Each row was made from one path, in order. Every step used is in the known rows, and no mark comes twice. Write each row's path.
Known rows
mumit > roza: [  6   2  11   0  -1 -14  -2   1  -4 -14  -8   4  -3   4   4  -3   8  -2]
sipi > voke > roza > mumit > gisepo > banepe: [ 8 -1 19  2  6 -1  4  3 -3 -4 -3  5 32  1  9 20  1 -5]
voke > roza > mumit > gisepo: [ 11   2   3   1  -1  -9  -1   4  -3   2 -10   5  17   3  -1  10  -5   7]
sotiz > mumit: [ -1  -1 -14  -1   5  -1   3  -9   6  -9  -5   7   3   3   8   2 -10 -11]
zezu > sotiz > banepe > gisepo > voke: [ -3  -2   1   7  -1   6  -4   0  -1   7   8   1 -48  -8  -8 -19   2  -4]
sotiz > mumit > gisepo > voke > roza: [-3  2  2 -6 10 -2  4  2  8  0  1  9 23  4  6 18 -3 -6]
voke > roza > mumit: [ 12   3 -13   5  -1  -5   1   0  -4  -3  -6   6   3   3   1  11  -5   3]
gisepo > zezu: [ -7   3 -18  -8  -1   3   1  -8  -2 -10   7 -11   5   7   0  -4   2  -5]
zezu > sotiz > banepe > gisepo > voke > sipi: [ -2  -2   0   8  -1   9  -2   2   0   3   9   3 -43 -10  -6 -15  13   0]
sipi > voke > roza > mumit > gisepo > zezu > sotiz > banepe: [ 1 -2 11  6  3  5  2  3 -4  0 -3  1  3 -3  4  3  1 -4]
roza > mumit > gisepo > zezu > sotiz: [ -3  -3  -4  -1  -8  -4   0   4  -3   6 -10  -5   8   0  -3  -4 -12  10]
zezu > sotiz: [ -6  -6 -18   4  -2  -2  -4  -4   0   0  -7   0 -30 -10  -9  -8   0   2]
gisepo > zezu > sotiz > banepe: [-13  -1 -20   1  -1   7   0  -2  -4  -5   5  -6 -36  -2  -7 -20  -2  -7]
sotiz > banepe > gisepo: [  9   1  17   1  -4   0  -4  -9  -2  -3   4   1 -22   3   1 -27  -2  -9]
sipi > voke > roza > mumit > gisepo > zezu: [ 4  1 11  1  3  3  3 -2 -3 -4 -2 -2 32  2  8 15  3 -1]
roza > mumit > gisepo > zezu > sotiz > banepe: [ -2  -4   2   1  -7  -4   1   5  -4   4 -10  -2  -5   0  -2 -12 -14   6]
zezu > sotiz > mumit > gisepo: [ -9  -7  -9   3   3  -2  -3   0   6   7 -10   6 -13  -8  -6  -5  -8   0]
roza > mumit: [  8  -3  -9   2  -8  -7   3  -4  -2  -7 -11   1   2   2   6   1 -12   4]
sipi > voke > roza > mumit > gisepo > zezu > sotiz: [ 1 -1  5  5  3  5  1  1 -3  1 -3 -2 16 -3  2 12  3  1]

Write each row's path
[  6   5 -12   1   3   1   6   4   0  -4   8   3   3   2   5  24   3   1] -> gisepo > voke > roza > mumit
[13  9  6  2 -2  5 -3 -1  0 10 16 -2  6  5  0  8  7  4] -> banepe > gisepo > voke > roza > mumit
[  0  -3   1   8  -4   3  -7  -3  -2   6   1   1 -47  -9 -10 -28  -2  -3] -> zezu > sotiz > banepe > gisepo
[-2  0 15 -9  2 -3  4  4  5 -7  2 -1 31  0  6 17 21  8] -> mumit > gisepo > voke > sipi
[ 5 -1  9 -2 -5 -4  6  7  1 -3 -5  1 27  1  9 16  4 12] -> roza > mumit > gisepo > voke > sipi
[ 5 -2  8 -4 -5 -8  4  4  1  1 -7 -1 21  2  7 11 -7  9] -> roza > mumit > gisepo > voke
[  4   4  10  -2  -4   6  -3  -8  -3  -3  11  -5 -18   7   0 -28  -2 -11] -> sotiz > banepe > gisepo > zezu
[ -3   0  15 -11   2  -8   2   1   5  -2   1  -4  25   1   3  11   6   4] -> mumit > gisepo > voke
[ -4   4  -9   2  -3  12  -7  -8   1  13  13  -8 -10   3  -9 -16   0  -2] -> banepe > gisepo > zezu > sotiz > mumit
[-14   0 -31   0   2   9   0  -4   1   0   4  -4 -18   0  -6  -6  -5  -7] -> gisepo > zezu > sotiz > mumit
[-11  -3   6  -5  -1  -2  -3   3  -1   2  -3  -6  -4  -1  -8 -17  -2   0] -> mumit > gisepo > zezu > sotiz > banepe
[-8  0 -2 -8  5 -1  2 -4  6 -2 -3  0 25  7  5  1 -9 -7] -> sotiz > mumit > gisepo > zezu
[ 0  3 12 -9  5 -6  1  5  3  1  3  0 26  2  1 17  9  4] -> mumit > gisepo > voke > roza
[ 3  1 -3  4  0 -2  0  9 -6  6 -5  4 -7  1 -7 -2 -7  3] -> voke > roza > mumit > gisepo > zezu > sotiz > banepe
[ -9  -2 -11   3   8   2  -1   6   6   9  -2   8 -12  -7  -7   8  -2  -1] -> zezu > sotiz > mumit > gisepo > voke > roza
[ 7  6  9 -2 -2  9 -1 -4  3  1 19 -5 11  2  3  7 25  4] -> banepe > gisepo > voke > sipi
